Each row comes from the steps of one walk. Every step used is in the known rows, and no mark comes twice. Write the walk behind each row, first mark first.
In the rows, 128 means zero.
Known rows
H M W R: [114 126 152 142 100 108 134 168 132 121 127 120 123 192 109 131 134  84
 132 144 124 127 138 101 122 146 137 120 122 165  87 149 132 155 146 111
  89 118 104]
S Z: [112 123 136 126  91 129 115 136 129 112 156 106 121 132 103 114 147 132
 125 146 148 130 134 117  88 128 115 130 143 119 124 129 126 142 112 123
 117 117 138]
F P W R Z K U S: [122 189 145 126 129  97  93 148 129 187 102 130 143 117 206 111 132 114
  91 215 115 144 122 136  73 146  90 122 175 117 153 136 137 159 122 139
 159 145 111]
W M L: [125 133 130 122  62 131 137 158 155 119 128 120 122 134 146 145 153 107
 103 114 118 111 128 139 116 114 133 166  98 122 113 136 123 144 128 115
  85 118 119]
S Z R: [118 112 127 129  88 120 122 132 127 147 152 113 103 135 114 112 132  97
 126 188 136 122 131 120  63 127 129 134 126 106 104 128 116 149 126 133
 130 132 136]
E L A Z K U: [129 159 103 126 121 109 110 137 153 141 115  99 118  99 185 106 114 107
 135 177  95 151 114 128  56  87 103 152 161  98 175 132 126 149 136  94
 149 157 159]
V W R Z A L: [143 162 122 119 144 111 146 158 133 132 149 140 137 135 139 162 114 122
  83 100 136  97 108 137  49 127 105 179 122 131 129 157 116 146 178 137
 125 135 132]
M W P F K U S Z: [121 197 124 123  79 103  78 183 130 131 169  80 150 114 147  98 144 103
 110 177 129 170 148 124  60 139  69  63 151 130 142 121 133 192 101 102
 118 138  96]
E L A: [135 136 114 119 129 111 119 142 167 135 115 101 130 135 154 141 136 133
 128 143 106 148 113 131 117  89 125 154  99 136 130 129 149 135 129 119
 140 142 138]
V W R Z K U: [129 176 147  73 133 105 120 157 115 135 137 156 127 149 185 142 118 120
 106 187 141 111 121 120  50 133  97 154 186 140 142 142 117 138 149 120
 134 133 124]
W R Z K U: [119 168 133  95 127 108 111 138 121 152 133 149 109 137 182 118 127  94
  97 197 139 117 132 106  48 130 103 165 177 149 155 153 121 139 128 121
 134 122 134]
E L M W P F K U: [138 179 107 118 121 110 120 169 162 148 130 116 165 132 196 135 138 114
 130 162 111 164 138 114  72  90 103 103 111 156 126  76 165 167 115  94
 112 151  91]
W P F K: [147 180 128 132 135 137  98 129 120 129 132 128 143 104 128 136 160 119
 109 150 107 160 138 132  83 131 125 121 126 138 116 120 159 167 100 101
 126 132 105]
L M W R: [124 133 127 146 104 102 134 156 142 146 118 120 130 192 139 126 146 105
 127 145 122 109 125 113 112 146 129 131 114 161 110 119 136 136 143 105
  89 118 110]
H M L E: [107 107 137 206 115 115 130 163 147 151  96  97 130 153 112 142 152  89
 169  90 126 105 139 131 129  92 136 128 125 134 102 119 141 163 171  98
 115 138 125]
G P F K U S Z: [115 186 117 129 103 114  97 190 129 136 170  71 146  89 136  93 145 135
 154 162 119 171 168 146  57 116  72  70 165 107 162 121 169 169  97 109
 139 168 114]
F P G: [137 138 146 121 139 142 129 121 129 145 112 115 147 116 152 125 134 133
 105 133 103 122 115 132 153 133 154 125 113 120 118 105 166 136 117 113
 152 146 114]
F P W R Z A: [154 155 165 123 123 124 108 129 126 169 101 150 155 142 163 129 124 121
  77 119 109 134 116 124  86 158 140 166 132 135 112 136 156 165 127 146
 147 133 116]
E L M W: [120 100 106 137 110 110 159 167 174 145 121 111 146 167 160 142 136 119
 134 145 129 117 124 127 121 105 127 120 108 140 114  86 144 128 147 120
 112 141 112]
H M L A Z K U S: [110 156 119 177 105  91 102 175 147 163  96  44 112 100 142  91 135  64
 175 132  89 135 133 151  78 100  88 140 186  73 163 152 116 182 181  80
 142 162 129]
Y G: [121 133 140 133 148 119 121 124 130 117 133 124 118  87 144 128 121 148
 121 149 138 119 137 147 140 139 142 122 119 131 146 157 122 141 126  99
 113 131 112]
R Z K U: [117 147 130  99 131 126 114 133 122 161 127 137 124 115 177 113 120 108
 110 173 140 116 137 124  65 123 104 145 185 121 165 130 121 135 137 131
 149 134 137]
V W P: [153 151 145 106 137 133 110 153 134 105 130 132 137 120 130 159 131 146
 123 121 128 151 135 128 125 128 121 125 123 114 112 125 125 139 131 102
 135 122 125]
P F K U S: [117 197 101 132 138  97 111 144 117 155 143 108 150  92 171 111 121 125
 146 157 114 139 124 155 103 128  80  78 155 128 162 120 142 157 122 131
 131 162  91]
H M L P W R Z: [115 146 193 153 119 130 122 190 143 181  86 111 156 177 141 138 159 122
 149 115 113 158 122 126  87 115 114 162 121 143  80 123 153 159 150  95
 107 129 102]
Y Z A: [147 111 131 134  90 110 122 115 112 136 139 123 110 118 115 123  97 113
 114 109 121  97 135 129  95 151 148 130 119 104 118 147 123 168 129 115
 130 135 135]
P F K: [129 164 121 130 131 128 125 124 112 136 136 131 149 124 131 124 150 125
 123 147 111 129 122 146  90 133 127 115 137 140 119 114 160 158 116 128
 118 147  98]
H M W P F K: [128 157 147 146 110 134 108 166 126 125 127 108 149 147 107 131 158  87
 125 146 106 158 151 124  95 142 133  97 130 145  86 120 163 194 127  95
 101 137  79]
P W: [138 146 159 125 138 147 129 141 118 132 111 143 159 124 145 120 120 157
 129 126 117 161 125 139 142 135 120  99 118 122 121 134 120 130 126 141
 122 139 110]
F P: [131 123 130 134 117 119 118 107 138 143 111 118 137 127 130 129 139 125
 112 138 115 131 122 123 123 127 149 140 125 122 115  98 162 141 115 130
 147 132 129]
E L: [125 118 112 118 130 119 150 143 159 117 135 130 132 125 154 152 129 134
 123 151 132 136 120 123 121  93 127 134 112 134 120 117 135 125 119 135
 136 138 132]
P F K U S Z A: [129 184 103 132 101  91  97 145 119 153 172  86 132  84 148  92 117 103
 127 135 121 132 129 146  58 144  79  88 168 110 164 129 134 194 118 145
 135 157 101]
R Z A L P F K U: [137 191 105 147 148 117 114 130 125 212 134 111 155  96 170 112 110 112
 115 100 103 141 113 150  19 106  88 143 120 126 170  95 165 172 148 127
 137 166 121]
F K: [122 141 129 130 116 124 114 132 125 130 161 122 120 132 128 124 159 118
 122 154 114 126 122 136 106 144 140 144 131 148 136 108 144 140 117 129
 137 136 131]
Y X: [141 106 140 134 153 124 119 121 111 116 132 106 117 105 137 127 121 156
 123 144 139 134 134 139 130 121 129 121 122 120 130 149 124 139 127 111
 117 129 125]
H M L P F K Z A: [148 139 127 160 132 118 138 154 132 208 117  87 133 122 105 116 138  76
 173  84  80 125 119 138  72 102 135 131 155 130 105  88 174 205 149 111
 131 168 104]
E L P F K: [130 152 107 141 131 112 132 138 152 170 126 111 151 130 157 146 155 132
 133 164  98 156 102 149  77 100 123 115 103 145 115  69 189 159 102 116
 134 158 105]

Write each row's walk
[107 146 109 130  96  89 106 151 133 166 160  91 103 104 155  95 101  95
 149 197 141 129 132 127  77 120  82  99 144  94 146 135  97 148 132 136
 142 145 130]  K U S Z R
[136 150 114 166 135 109 122 137 144 193 125 114 115 136 137 135 126  99
  93 107 114 126 109 127  42 123 110 182  95 138 142 134 141 150 153 119
 130 126 148]  W R Z A L P
[143 122  86 167 139 120 166 149 145 183 135 104 130 125 121 108 103  97
 132  91 114  92 123 130  88 112 116 122 129 121 156 111 112 146 184 133
 114 153 136]  K Z A L M W
[167 151 112 137 130 117 137 141 126 209 124 103 139 115 133 115 134  90
 139  87  79 128 107 140  63 108 129 134 146 137 123  84 165 187 133 121
 147 167 116]  M L P F K Z A
[150 148 154 110 125 156 122 169 130 123 125 116 144 131 152 125 127 113
  89 124 110 150 138 117 155 147 136  96  97 139 113 142 128 144 123  90
 129 129 107]  M W P G
[132 134 106 147 143 130 142 133 137 154 137 124 131 106 133 131 113 111
  88  90 133 104 126 143  63 117 112 173 123 114 154 145 119 144 168 147
 142 139 142]  R Z A L
[122 152 102 134 130  92 113 141 129 163 131 110 110  91 175 105 113  99
 125 180 121 131 132 142 110 131  94  93 168 106 178 137 108 146 133 141
 154 144 123]  Z K U S
[104 147 115 162 122 113 147 167 152 157 124 116 142 181 140 136 154 109
 101 145 143  92 122 127  52 121 102 167 113 153 131 129 130 127 174 103
  88 123 123]  A L M W R Z
[118 120 130 125 125 135 124 132 127 156 120 134 120 128 143 127 148 103
  95 176 135  97 131 141  70 141 125 158 181 115 141 132 131 139 141 131
 147 128 132]  R Z K
[140 115 135 141 111 118 132 151 146 173 106  98 134 145 135 131 147 112
 135  92 107 149 117 129 113 103 130 144  98 132 111  90 147 144 134 110
 140 135 131]  M L P
[129 127 132 143  59 125 122 157 163 166 108  99 121 145 147 141 156 106
 121 108 101 130 114 147 112 115 132 159  82 116 109 102 148 148 122  94
  88 119 125]  W M L P
[117 181 102 154  52 100  92 172 162 157 107  63 105  93 183  97 139  74
 124 152  82 119 120 167  69 117  84 159 160  67 181 159 106 170 154  74
 107 144 136]  W M L A Z K U S
[103 158 117 127 100  98 100 156 136 127 162  81 122 103 143  95 119 130
 147 155 151 138 136 125 103 121  70  95 163 105 167 133 105 141 119 125
 129 133 131]  K U S Z
[137 139  79 207 159 119 140 128 137 179 129 119 115  93 117 123  97 101
 135  93 119  92 120 135  91  92 109 116 131 120 170 134 111 148 173 126
 133 153 168]  K Z A L E
[161 167  88 146 163 148 154 162 128 160 156 112 139  69 107 114 122 113
 124 103  83 145 153 146  42  95 116 112 137 117 157 131 166 170 139 130
 146 187 138]  G P F K Z A L
[141 141 145 140 131 150 125 168 144 152 110 101 149 140 154 122 144 118
 120 120 109 130 137 128 152 142 136 106 101 127 117 115 141 139 137  71
 115 128  99]  L M W P G
[144 141 166 118  70 165 139 210 158 125 111 122 156 124 154 133 148 144
 116  95  89 174 163 150 123 111 128 128  83 104 106 145 147 144 119 114
  94 147 113]  G P W M L
[117 138 131 106  94 115 108 132 119 132 156 113 106 115 144  93 132 105
 117 188 140 142 142 109  53 122 104 122 171 115 156 127 112 156 111 135
 133 128 142]  S Z K U
[149 155 157 149  53 163 115 204 156 164  86  93 137 119 155 103 134 107
 139 121  49 172 148 166  70 108 131 163  84  59 108 163 141 160 152  71
 108 171 135]  G P W M L A Z R
[125 126 115 156 113 130 135 123 121 149 125 127 113 112 128 112 106  93
 147 163 114 113 115 137  77 128 129 140 141  82 120 133 108 134 153 101
 133 150 143]  A Z R
[107 190  85 180 112  84 107 147 133 217 160  65 125  89 150  93 129  93
 145 209 105 158 111 159   4  96  67  84 102  96 150  93 142 179 134 124
 131 175 116]  A L P F K U S Z R
[131 146 119 153  46 126 112 152 158 161 103  91 106 130 147 115 138  70
 130 138  79 107 112 155  61 111 133 199 101  78 112 152 117 161 162  73
  95 142 141]  W M L A Z R
[130 155  91 177  96  90  98 179 163 165 154  55 126  96 143  98 116  89
 115 106 132 148 151 121  60 117  69 102 110  93 175 125 101 178 156 114
 121 133 130]  K U S Z A L M W P
[140 133  79 173 168 123 156 125 144 185 133 108 117  91 116 114 111 114
 151  93 117  93 120 136  85  95 112 148 135 104 167 116 116 135 173 130
 124 148 148]  K Z A L M
[141 141 163 147 135 143 114 140 125 177  93 122 157 134 147 117 124 160
 148 120 100 179 113 144 137 135 120  93 100 118 121 100 143 133 120 121
 126 141 114]  L P W
[139 163 150 153  57 150 108 165 145 143  85 103 137 120 159 104 160 105
 105 140  68 143 115 171  65 132 121 169 129  69 132 159 118 175 147  87
  90 143 125]  P W M L A Z K
[139 189 126 128 119 119  97 157 131 162 122 112 162 135 171 113 138 110
 138 140 109 158 147 120  82 124 106  98 128 146 134  87 157 168 123  89
 105 139  90]  L M W P F K U
[112 195  70 218 116  84  98 148 130 176 163  75 136  76 144  99 123  96
 128 127 123 118 126 162  29 106  63  75 132 110 187 126 133 198 150 135
 123 169 125]  P F K U S Z A L E
[144 161 169 156  76 154 109 202 159 152  92  88 130  78 170 105 127 128
 134 142  59 163 156 186  80 119 142 155  80  60 126 193 136 173 152  41
  92 174 118]  Y G P W M L A Z R
[124 147  98 173 149 109 134 139 150 175 126 119 120 134 139 137 139 102
 105 105 132  85 122 134  43 122 110 200 116 129 148 141 130 141 172 123
 111 125 137]  W R Z A L M
[131 181 184  98 157 136 104 185 121 145 120 147 134  86 208 111 119 153
 106 199 120 172 178 136  67 137 113 117 152 136 167 189 137 149 118  88
 132 153 114]  Y G P W R Z K U
[138 126 129 149 110 126 109 157 150 149 111 106 136 154 134 127 146 109
 126 123 122 138 145 118 123 137 130 121 112 128 116 104 136 142 136  88
 111 115 116]  L M W P
